Each row was made from one small tree. The marks that hang from a mark follow it in brackets, in alphabetical order. Every link used is in the known rows. Write each row's tree.
Known rows:
R(E(P)): [  2  -6 -11  22   4   6   4 -11  16   9   4  10   5 -17  13   9  10  -2
  22  -6  -9 -15   8   6  -9   1   9  -7  19 -22]
B(E(R(U(T(D)) Z))): [  3  -8   5 -18   5   4 -20 -22  17   6   0  13  10 -16  24  11  16  15
  36 -29  14  -8   5 -13 -12  13   4 -16   1   8]
H(A J(U)): [  4   4   8  30  -7  -7   5  15 -13  -8   8   8  -2  14   4  -4  -9  -2
  -2  24   0 -10  11  14  -3 -23   4  12  -1 -22]
T(U(J(H(A)))): [  7   7  13   8  -8 -11   5  11 -20  -5   3 -11   4  -4   7  -6  10  -7
 -28  26  -5 -16   9  17 -16  -1  21  10  15 -17]
E(B P R(U)): [ -2  -9 -17  -1 -10  10 -35  10  20   2  14  23  15   3  34  21   5  -4
  23 -35  -2  -7   7   4   6  -4  23  -7  15 -22]
Q(D(T(U(J)))): [ -8   3  10   7  -2  -4  18  -9 -15   8  23 -14  10 -21   6  15   2 -17
  -8  17 -16  -2  19  29   3   0  -1  -3  28  -7]
D(Q T(U(J(H)))): [  9  11  -5  -2  -1   2  17  -2 -22  10  12  -4  -4 -14   9  -3   6 -10
 -23  38  -5 -28  33  34 -10  -2  -1  -1  21  -1]
T(D U(J)): [  3  -8  -1  18   8 -24  13  -8 -12  -5   5 -14   1 -13  -2  13  14  -6
 -15   1 -10 -18  16   5 -17   7   4 -15  26 -13]
U(J(H) T(D(Q))): [  4   6   3 -15  10   1   4 -19 -20  -2  -9 -12 -17 -16  -7  -2   2  -9
 -15  27   3 -36  26  17  -6   3   5 -12  -9  -7]
Q(D(T(U(J(H(A)))))): [ -7  15  27  -3  -8   6  14   6 -20  -3  16 -18   3 -10   7   3   6 -15
 -16  30  -8 -12  22  34   3  -5  17  22  16 -19]
U(T): [ -1   1 -11  11   4  -6   6 -20  -6  18   3  10  10 -22   5  11 -15 -18
   5  21   0 -11   1   5  -2  -2  -3  -8  -3  -7]
R(E(P) U(J T) Z): [  5 -13  17 -23  -8  14  -8 -28  12  15  -1   1  16 -24  35  -3  25  23
   8 -15  -9  12   4   1  -7   1   3 -27  16  11]
D(Q T(U(J(H(A))))): [  6  14  12  -4  -1   5   4   4 -19   2   7  -6  -4  -6  10  -8   7  -9
 -20  42  -2 -27  34  33 -10 -13  -2  18  17  -4]
R(E(B P) U(T) Z): [  1  -8   6 -15  -2  21 -13 -27  33  11   2  19  16 -13  45   3  14  18
  34 -35   4   1   3  -1   1  -2  18 -19  12   1]
T(D(Q) U): [ 10   1  -6  20  14 -16  12 -14  -5  -1   5  -3  -9   2   4   8  11  -5
  10  -7   0 -38  32   8 -13   2 -10  -7  24 -12]
X(H(A J(U))): [  7   6  15  32 -22  -6  12  14   3 -13  11  -1  -4  12  -3  -6  -5  -5
  -5  38  -2 -15   7  20  -1 -22  21   9  -1 -26]
B(E(P R(U Z))): [  6 -10  -7  -2 -11  11 -30  -1  29   7  10  18  21 -12  33   4  23  14
  38 -42   4  -2   8  -1 -11   7  15 -18  16  -3]
Q(D(T(U))): [ -7   7   2  18   0  -1  25 -10  -7  12  25  -3  10 -15  10  18  -3 -19
  11   9  -9 -12  20  25   6  -1  -2   5  25 -15]
A(H(J(U(T(D(Q)))))): [  3   0  -5  14   8   5  16 -26   0  -6  -5  -5 -27   8   2  -1  -4  -6
  -6  24   7 -39  44  17  -3 -25 -14  -9 -13  -3]
B(E(P R(U(J T(D)) Z))): [ -7 -17  10 -27   0   9 -36 -17  22  -1   4  -1   8 -23  25  10  28  14
  23 -38   8   0   9  -7 -11   4  12 -35   7   7]
X(H(J)): [ 11  -4  -6  41 -15  -6  22   1  14  -5   4  -1  -2  -2  -8  -1  -3 -11
   0  32 -12 -17   1  15 -12 -13  23  -5  -5 -20]
X(H(A J(U(T)))): [ -2   7  21  17 -20  -3   9   2   0  -6  12  -2  -6   5   2  -3 -13  -9
  -5  45   5 -12   1  18   3 -28  15   2 -10 -17]
R(E(P) U(J)): [  9 -13  10  -5  -6   8  -8  -7   6   9   3   3  11 -15  26   7  23  13
   1  -9 -22   2   5  10 -12   2   6 -14  31  -7]
B(E(P R(U(T)))): [ -6  -8  -3 -13  -4  11 -36  -5  17  16  16  19  12 -17  34  20   5  -4
  29 -22   7  -6  -3   2  -8  -5   6 -20  12  -2]
P(E(B R)): [ -6   3 -23  26  20  -3 -20  10   9  -5  -1  19   6  -2   8  15 -16 -14
  21  -1  -1  -9 -12  -3  -2   7  26  15   4 -10]

Write each row's tree:
[  4  -7  -8 -22 -22  19 -30  12  14  -7   5   8  15  -3  33  -3  21  11
   0 -30   2  -2  12   7   2   9  46 -16   4 -15] -> E(B P R(U(J(H)) Z))
[  6  17   4   9 -12  -1   7  15 -22  -1   7   8   3   0   5  -4  -7  -9
  -7  30   6 -25  14  19   3   1  20  19   3 -32] -> J(H(A) U)
[  2   2  -4   3  18  -3   2 -29  -4   6  -5   2 -11 -12  -2   9  -4 -12
  15  10   6 -34  25   6  -2  -4 -15  -9  -4  -6] -> U(T(D(Q)))
[ -4  -5 -13  20   9  10  -8  -8  30   2   5  16   5 -12  19  11   5  -5
  28 -18  -3 -16   5   8  -5  -2  26  -8  17 -24] -> R(E(B P))
[  0  -2   3  -7  17  -7  -5 -28 -12   1  -7  -9 -11 -18  -7   5   0  -9
  -5  18  -2 -24  24  10  -6  -4 -14 -17  -1   1] -> U(J T(D(Q)))
[  6   7 -13  16   7  -3  14 -13  -6  17  16  10   3 -11  14   9   0 -12
   7  20  -2 -26  33  24  -6  -9 -21   2  26   0] -> D(Q T(U))
[  3  16  -2 -13   5   2  13 -13 -26   2   5   1 -18  -5   1   2  -7  -7
  -1  21  16 -45  32  18   6   4   5  -9  -3 -19] -> J(H U(T(D(Q))))
[ -1   8  14  -9  -5   1  -5  -3 -19   2  -7  -6   2 -18   2  -5  -5 -15
 -23  43   0 -12   3  15  -5  -7  16   8 -13 -11] -> U(J(H(A)) T)
[  1  20  16 -14   4   5   0  -7 -23  -6   0  -1 -18   4   3  -3  -5  -6
   2  25  20 -45  34  18   7  -7   3  11  -7 -21] -> J(H(A) U(T(D(Q))))
[  1  10  20 -16   9   4  -9 -12 -17 -10 -15 -14 -18  -7  -6  -7   4  -8
 -12  32   6 -34  28  16  -6  -9   3   7 -13 -10] -> U(J(H(A)) T(D(Q)))
[ -2  -7 -19  15  -2   6 -25  -2  33   3   9  14  14 -21  16   3  14   1
  39 -31  10  -9   9  -1 -12   7  20 -20   6 -11] -> B(E(P R(Z)))
[  6  -1  -9   5   6   5 -22   4  16  -2  -7  22  18   4  29   3   1  12
  28 -25  -1   6  -9 -10  -1  13  24  12   9   6] -> P(E(B R(U Z)))
[ -1   8  -1  -5  12  -6   4 -22 -18   6   7   3 -12  -7   2   8  -9  -7
   9  12  12 -34  30  13   7  -2 -15 -14   4 -10] -> J(U(T(D(Q))))
[  1  -1 -12  22  -6   2  19 -16  -2   7   3   3  -7  -3   8   1 -14 -13
 -15  36   1 -16  20  16  -2 -23  -2  -8 -13  -4] -> A(H(J(U(T))))
[ 14  -5  -4  -3  -7   4 -20  -5  17  11   4  20  22 -11  27   2  15  17
  31 -25   2   0   2  -4 -15  16   8  -8  13   5] -> B(E(R(U Z)))
[  8  -1  -8  11   6  -2 -13   9  -6   7  -2  17  12   2  20  14  -3   1
  14  -1 -12   0 -12  -6  -5  10   5  17  15  -1] -> P(E(R(U)))
[  8   7   8   6  -7  -1  -2  10 -17  -5  -7  -5   4 -10  -3  -8   2 -11
 -22  37  -7 -14   8  17  -9   0  21  16  -3 -21] -> U(J(H(A)))
[  1   3   3   9  12  -5  11 -13 -17  -5   6   1 -23   9   0   2  -9   0
   4  15  10 -31  30  14  -2 -20 -12 -16  -7  -9] -> H(J(U(T(D(Q)))))
[  9  -2 -18  36  -9  -1  23  -4   1  -1   2   3  -5   4   4  -2  -6  -9
 -15  28  -6 -19  25  18  -6 -17   4  -1  -3 -12] -> A(H(J(U)))
[ -2  18   9  -6 -10   2   4   2 -25   7   8   7   1  -7  10  -1 -15 -12
  -8  37  14 -22   9  17   7  -5  15  11  -7 -22] -> J(H(A) U(T))
